Each row was made from one walk, in order. Every step used is in the known rows, and no mark comes twice. Write each row's walk.
Known rows
z/d: [-0.53  0.46 -3.05 -0.43 -1.12  0.73  0.09 -0.73 -0.43 -2.00  2.27  1.04
 -1.31  1.25  1.54  2.55 -0.33 -0.79  1.93  0.86  0.73  0.46 -1.39  0.90
  0.26 -1.01]
y/d: [ 0.68  0.68  0.99  0.63 -1.27 -0.52  0.02  0.00 -1.01  0.81  1.21  1.57
 -2.55  1.52 -1.82  2.13 -0.07 -0.68 -2.40 -0.53  0.08  1.32 -0.27  0.11
  0.71 -3.20]
p/q/y/d/z/u/x/r: [-2.27  1.01  1.13 -0.30  0.62 -3.17  1.79 -0.52 -2.87 -0.97  1.97 -0.59
  2.27 -0.36 -0.94  6.73 -0.57 -1.48  0.95  3.19 -1.61  0.68  3.41 -1.30
  2.33 -1.51]
q/r/u/z/d/y: [ 0.84  2.11 -4.24 -0.18 -1.26 -1.92  0.68 -1.67 -0.56 -2.26  0.38  2.10
  1.03 -0.43 -0.15  5.02  0.35 -0.44  1.57  0.80 -2.58  2.34 -2.03  0.14
  0.56 -0.59]
d/y/p/q: [ 0.16  2.18  0.72 -0.05  0.91 -0.18  0.31 -0.31 -2.55 -0.10 -0.26  0.75
  2.17  0.13  0.15  2.50 -1.06 -0.89 -1.54 -2.67 -0.78 -0.16  0.11 -1.53
  1.73 -2.06]
y/p: [-0.16 -0.32  1.33  0.86  1.17  0.34  0.38  0.40 -1.63  2.28 -0.35  0.73
 -0.62 -0.44 -0.88  0.64 -0.59 -1.53 -3.63  0.56  0.56 -0.76  1.00  0.43
  0.21 -2.25]
z/d/y/f: [-0.56  2.41 -1.65  1.64 -0.55 -0.85  1.00  0.62 -0.31 -0.18 -0.57  0.65
 -0.21 -0.98 -1.30  3.06  0.12  0.69 -0.50  1.22  1.04  2.34 -1.85 -0.45
 -2.11 -3.35]
r/q/y: [ 0.16  1.83  1.13  0.34 -1.00 -2.42  0.29  1.20 -1.88 -2.18 -0.11  1.61
  2.40  0.94 -1.55  3.26 -3.30 -0.48 -0.65  0.24 -1.88  0.01  0.03 -0.33
  0.36  0.10]
p/q/r/u/z: [-1.25  0.28 -2.04 -2.66  0.14 -0.27  0.73 -3.14 -0.19 -2.10 -1.83  1.36
  2.92  1.02 -0.85  5.64  1.36  0.45 -0.94 -0.73 -0.98  0.20  1.63 -0.68
  0.37  1.18]
q/p: [ 0.08  0.68  0.25  0.49  1.58  0.66 -1.09  0.39 -0.59  0.27 -1.98  1.43
  1.50  0.82 -0.15  2.02  0.26 -1.42 -2.63  0.07 -3.64 -0.75  0.98  2.11
  0.80  1.23]
p/q/y: [-0.87  1.45  0.66 -0.45 -0.62 -1.41 -0.70  1.29 -0.49 -2.07  0.62  1.23
  3.28  1.27  0.48  2.70 -3.11 -0.73  0.03 -0.85 -2.87  0.36  1.35 -0.41
  1.25 -0.35]
f/y/d/z: [ 0.56  3.40  1.02  0.10 -1.95 -0.90  2.86  0.15 -0.63 -0.10  0.71  1.17
 -0.93 -0.51  0.62  3.40 -0.20 -0.17 -0.59 -0.62 -1.49  0.80 -0.99 -1.03
 -0.28 -3.44]
q/r/u/z: [-1.06 -0.30 -2.24 -2.15 -0.02 -0.39  0.66 -2.88  0.21 -1.57 -1.87  1.38
  2.16  0.55 -1.20  4.93  1.50  0.32 -1.20  0.39 -0.96  0.37  1.64 -0.15
 -0.16  1.24]
y/p/q/r/u/z: [-1.32  0.08 -1.54 -2.28  0.48  0.01  0.85 -3.05 -0.79 -1.38 -1.92  1.62
  2.70  0.86 -1.09  5.85  1.16 -0.03 -2.20 -0.50 -0.77 -0.13  2.07 -0.62
  0.43  0.39]
p/q/y/d/z/u/x: [-2.92  2.17  1.44 -0.45  1.02 -3.56 -0.86 -0.31  1.62 -3.00  2.57  0.17
  1.40  0.11 -0.91  6.85  0.23 -2.87 -0.95  1.59 -2.11  0.20  1.78 -1.00
  0.90  0.55]
d/z/u: [-1.15  2.40  2.12  0.85  0.92 -1.27  1.28 -1.57  1.42 -2.26 -0.74 -0.77
  0.15 -1.59  0.33  4.03 -1.08 -0.42  0.47  2.43 -0.43 -0.79 -1.17  0.01
  0.21  0.77]
p/q/r/u/d: [-0.56  0.26 -1.29 -1.78 -2.27 -1.09 -0.34 -1.43  0.17 -1.16  0.06  1.38
  1.78 -0.29 -0.96  3.78  1.41  0.28  0.06 -0.96 -0.30  1.53  1.70 -0.16
 -0.74  0.50]
d/z/u/x/r/q: [-0.38  2.51  1.41 -0.49  0.46 -2.55  3.02 -1.63 -4.61 -2.03  0.04 -0.50
  2.37 -0.27 -2.26  6.12 -0.43 -0.31  0.94  1.40  0.70 -0.95  0.33 -2.36
  1.06  0.21]
q/r: [-0.12  0.40 -0.78  1.20  0.09 -1.80  0.01 -0.65  0.01  0.81  0.08  0.63
  1.50  0.52  0.43  1.98  0.23 -1.05  0.25  1.79 -3.44 -1.05  0.45  1.86
 -0.19  1.83]
d/y/p: [ 1.02  1.06  0.67  1.63  0.84 -1.05  0.47  0.58 -2.02  2.07 -0.59  1.20
 -0.12 -1.55 -1.29  1.09 -0.70 -1.49 -3.04  0.57 -1.05  0.60 -0.18  0.00
  0.52 -2.63]
z/u: [-1.73  0.25  1.52  0.76  1.38 -0.59 -0.09 -1.26  0.77 -2.04  0.21 -1.01
  0.36 -0.88 -0.95  3.14 -1.52 -0.12 -0.17  2.18  0.41 -0.41  0.05  0.81
  0.54  1.26]
r/u: [ 0.40 -1.00  0.31  0.18 -1.46 -0.90  1.83 -1.39 -0.55 -1.15 -2.58  0.60
  1.90  0.11 -2.38  0.57  0.27  0.92 -0.19  0.60  1.14  0.60 -0.50 -0.07
 -1.08  0.37]
p/q/r/u/z/d: [-1.52  0.72 -4.46 -2.36 -1.09  0.70  0.58 -2.98 -0.58 -3.58  1.09  1.92
  1.05  2.10  1.06  6.53  0.55 -0.46  1.27  0.02  0.05  0.56 -0.20  0.26
  0.60 -0.20]

Write each row's walk
[ 0.68  2.28 -4.07 -0.54 -0.77 -1.00  0.02 -1.06 -0.41 -2.25  1.20  1.65
 -0.13 -0.71  0.61  4.09  0.14 -0.35  1.48 -0.07 -1.74  2.52 -2.06 -0.50
  1.01 -1.33]	u/z/d/y
[-1.00  1.88 -2.20  0.59 -0.67 -0.93  2.24 -0.46 -1.62 -0.43 -1.46  0.73
  0.87 -1.02 -2.07  4.95  0.42  1.23 -0.35  1.95  1.43  2.86 -0.78 -0.98
 -1.71 -3.80]	x/r/u/z/d/y/f
[-0.76  2.69 -0.79  0.89 -1.10 -1.75  0.73  0.06 -0.16  0.08 -1.57  0.85
  1.85 -1.41 -2.28  4.17  0.88  1.07 -1.22  0.13  0.14  2.65 -0.21 -1.11
 -2.43 -2.40]	p/q/r/u/d/y/f
[-0.06  2.98  1.74  0.42  1.53 -1.53  1.24 -0.93 -4.02 -1.07 -1.80  1.59
  2.35  1.01 -2.26  7.51 -0.17 -1.91 -2.73  1.14 -3.20 -1.01  0.90  0.56
  1.78  0.39]	y/d/z/u/x/r/q/p
[-2.15  0.16  0.62 -0.28  1.23 -2.44  1.99 -0.89 -2.21 -0.35  1.32 -1.53
  1.81 -1.43 -0.65  4.89  0.48 -0.97  1.73  4.02 -0.68  0.24  3.02 -0.98
  1.56 -0.36]	d/z/u/x/r
[-1.15 -0.67  0.53 -0.12  0.42  0.71  1.59  1.18 -2.71  1.66  1.43  0.42
  0.99 -1.18 -0.76  1.51 -1.49 -0.48 -3.20 -0.15 -0.08 -0.15  2.29  0.32
 -0.14 -2.97]	f/y/p
[-0.59  1.32  0.08  0.90  0.84 -1.17  0.14 -1.04 -1.55  0.77  0.08  0.98
  2.76  1.23  0.82  3.56 -0.54 -1.58 -1.09  0.01 -3.12 -1.79  1.22  0.93
  0.81  0.61]	y/p/q/r
[-1.33  2.55  2.30  0.83  0.05 -1.24  1.95 -1.13  0.37 -2.10  0.73 -0.19
 -0.25 -1.22 -0.53  5.57 -1.60 -0.30 -0.57  1.80 -0.74  0.16 -0.70  0.04
  0.38 -1.09]	f/y/d/z/u
[ 1.21  3.55  1.52  0.75 -1.52 -1.24  1.96 -0.48  0.00  0.34 -0.59  1.38
 -2.02  0.00  0.56  2.88  0.46 -0.92 -0.80  0.02 -1.09  0.31 -1.92 -1.04
  0.02 -2.93]	y/d/z
[-0.75  3.27  3.14  1.28  0.03 -2.43  2.50 -1.44 -1.48 -2.33 -0.27  0.23
  0.28 -0.74 -1.41  6.99 -2.58 -0.67 -0.36  2.89 -0.91 -0.08 -0.70 -0.41
  1.24 -1.17]	x/r/q/y/d/z/u
[-1.08 -0.89 -1.88 -2.84 -0.05  0.22  1.93 -2.79 -1.76 -1.39 -1.90  0.55
  1.97 -0.06 -1.54  4.71  1.10  1.16 -0.45  0.59  0.74  0.96  2.29 -1.29
  0.62 -0.38]	x/r/u/z
[-0.01 -0.06  0.37  0.73 -0.83 -1.73  2.01 -2.01 -1.71 -0.61 -2.44  1.25
  3.89  1.03 -1.80  3.05 -0.04 -0.16 -1.00  0.64 -1.05 -0.66  0.40  0.65
 -0.44  0.78]	y/p/q/r/u
[-0.22  2.00 -0.68  0.53  0.20 -1.76 -0.36 -0.86 -1.33  0.59  0.60  1.40
  2.66  0.28  0.67  4.39 -0.07 -1.60 -0.91 -0.44 -3.70 -0.43  1.24  0.53
  0.92  0.19]	u/d/y/p/q/r
[-1.84 -0.90 -0.85 -0.32 -0.08 -3.70 -0.13 -0.94  0.95 -1.27  0.71  0.43
  2.94  0.55 -2.23  3.47  2.52 -1.86 -0.56  2.01 -1.71  0.20  2.13  0.15
 -0.93  2.29]	q/r/u/x
[ 0.46  2.12 -1.06  0.05 -0.81 -2.22 -0.93 -0.30  0.64 -1.49  1.00  0.57
  0.27 -2.84 -0.96  3.42  0.05 -0.09  0.54  0.03 -1.62  3.12 -0.61 -0.53
  0.47 -0.35]	z/u/d/y
[-0.60  1.31  1.11 -0.58  1.03  0.97  0.19 -0.50 -2.27 -0.02  0.00  0.42
  1.78  0.90  0.41  2.28 -1.05 -0.89 -1.99 -2.52  0.41 -1.05  1.04 -1.32
  1.48 -1.70]	y/p/q
[-1.22  2.87 -2.50  0.62 -0.65 -1.10  1.41 -0.88 -0.64 -1.14 -1.35  1.28
  1.75 -0.19 -1.46  5.76  0.51  0.81 -0.68  0.68  0.15  2.26 -1.26 -0.70
 -1.85 -2.61]	p/q/r/u/z/d/y/f
[ 0.27  3.42  0.04 -1.10 -2.21 -1.54  1.69 -1.69  0.80 -1.24 -1.36  1.10
  1.33 -1.13  1.23  4.18  1.47 -0.28  0.95 -0.61 -1.36  0.49 -0.32 -1.41
 -0.84 -0.42]	p/q/r/u/d/z
[-0.63  2.53  1.37 -0.70 -0.29 -2.58  3.72 -1.12 -5.48 -2.04  1.31 -0.14
  2.32 -0.02 -2.81  7.28 -0.85  0.10  0.23  0.91  0.40 -0.22  0.80 -2.28
  1.04 -1.26]	f/y/d/z/u/x/r/q
[-0.37  0.32  0.32 -0.27 -1.96 -0.19  1.35  0.95 -2.06  0.19  3.08  1.24
 -1.04  0.71 -1.72  2.97 -1.05  0.34 -1.98 -1.27 -0.52  1.84  0.92  0.11
  0.33 -3.83]	f/y/d
[ 0.80  2.07  0.83  0.27  1.37  0.08 -0.07 -0.14 -2.79 -0.81 -2.59  1.79
  2.29  1.48 -1.52  3.84 -0.32 -1.09 -2.90 -0.83 -2.80 -1.47 -0.18  1.17
  0.74  1.55]	r/q/p
[-0.36  2.24 -0.20  1.84 -0.02 -1.23  0.93  1.05 -0.08  0.83 -1.60  0.14
  0.38 -1.51 -2.03  1.76  0.25  1.00 -1.44  0.91  0.56  2.10 -1.27 -0.81
 -2.18 -2.85]	d/y/f
[ 0.12  1.96  0.47 -0.67 -0.02 -0.36  0.42 -0.75 -2.34 -0.69 -0.47  1.23
  2.45 -0.15 -0.64  3.38 -0.60 -0.50 -1.78 -2.84 -0.12  0.69  0.61 -1.77
  1.19 -2.11]	r/u/d/y/p/q
[-1.34  1.09  0.70 -1.25  0.64  1.15  1.04  0.15 -2.94 -0.39  1.20  0.22
  2.93  0.49  0.58  2.90 -1.67 -0.17 -1.76 -3.13 -0.08 -0.64  1.90 -1.31
  1.22 -2.31]	f/y/p/q
[-0.22  2.11 -0.90 -1.15  0.41  0.23  0.81 -1.53 -2.66 -1.69 -0.32  1.51
  2.50  0.75 -0.07  4.86 -0.75 -0.74 -1.45 -2.43 -0.15  0.42  0.07 -1.59
  1.68 -2.23]	r/u/z/d/y/p/q
[-0.01  1.31  0.53 -0.77  0.26 -2.07  2.33 -0.89 -5.09 -1.14  0.45 -0.23
  2.36  0.44 -2.37  4.59 -0.06 -0.10  0.63  0.62  1.02 -0.61  0.87 -2.18
  1.02 -0.03]	u/x/r/q
[-1.08  2.47 -2.28  0.60 -0.31 -0.44  0.85  0.09 -0.14 -0.52 -0.57  0.90
 -0.18 -0.87 -1.20  4.23  0.59  0.68 -0.88  0.86  1.00  2.55 -1.38 -0.77
 -1.89 -3.39]	u/z/d/y/f
[ 0.22  3.35  0.48 -0.82 -1.81 -1.44  1.74 -1.52  0.18 -0.49 -1.42  1.44
  1.07 -1.24  0.94  4.48  1.27 -0.71 -0.25 -0.42 -1.14  0.20  0.00 -1.29
 -0.70 -1.25]	y/p/q/r/u/d/z
[ 0.48  2.58  0.17 -1.13 -2.35 -1.30  2.49 -1.29 -0.11 -0.48 -1.41  0.62
  0.45 -2.00  0.62  3.40  1.40  0.30  1.30  0.68 -0.08  1.18  0.05 -1.71
 -0.76 -1.46]	x/r/u/d/z
[-2.09  1.92  0.96  0.71 -0.15 -0.65  0.26  1.70 -0.17 -0.39 -1.01  0.63
  2.11  0.47 -1.17  3.29 -1.71  0.47 -1.83  0.43  0.32  0.95  0.99 -0.77
 -1.60 -2.59]	p/q/y/f
[-1.11  1.77  2.63  0.95  1.05 -2.60  1.64  0.60 -3.32  0.16 -0.04  1.27
  1.75 -0.59 -2.01  5.72 -2.59 -2.55 -3.35  2.74 -1.24 -0.91  2.07 -0.36
  0.97 -2.09]	d/z/u/x/r/q/y/p
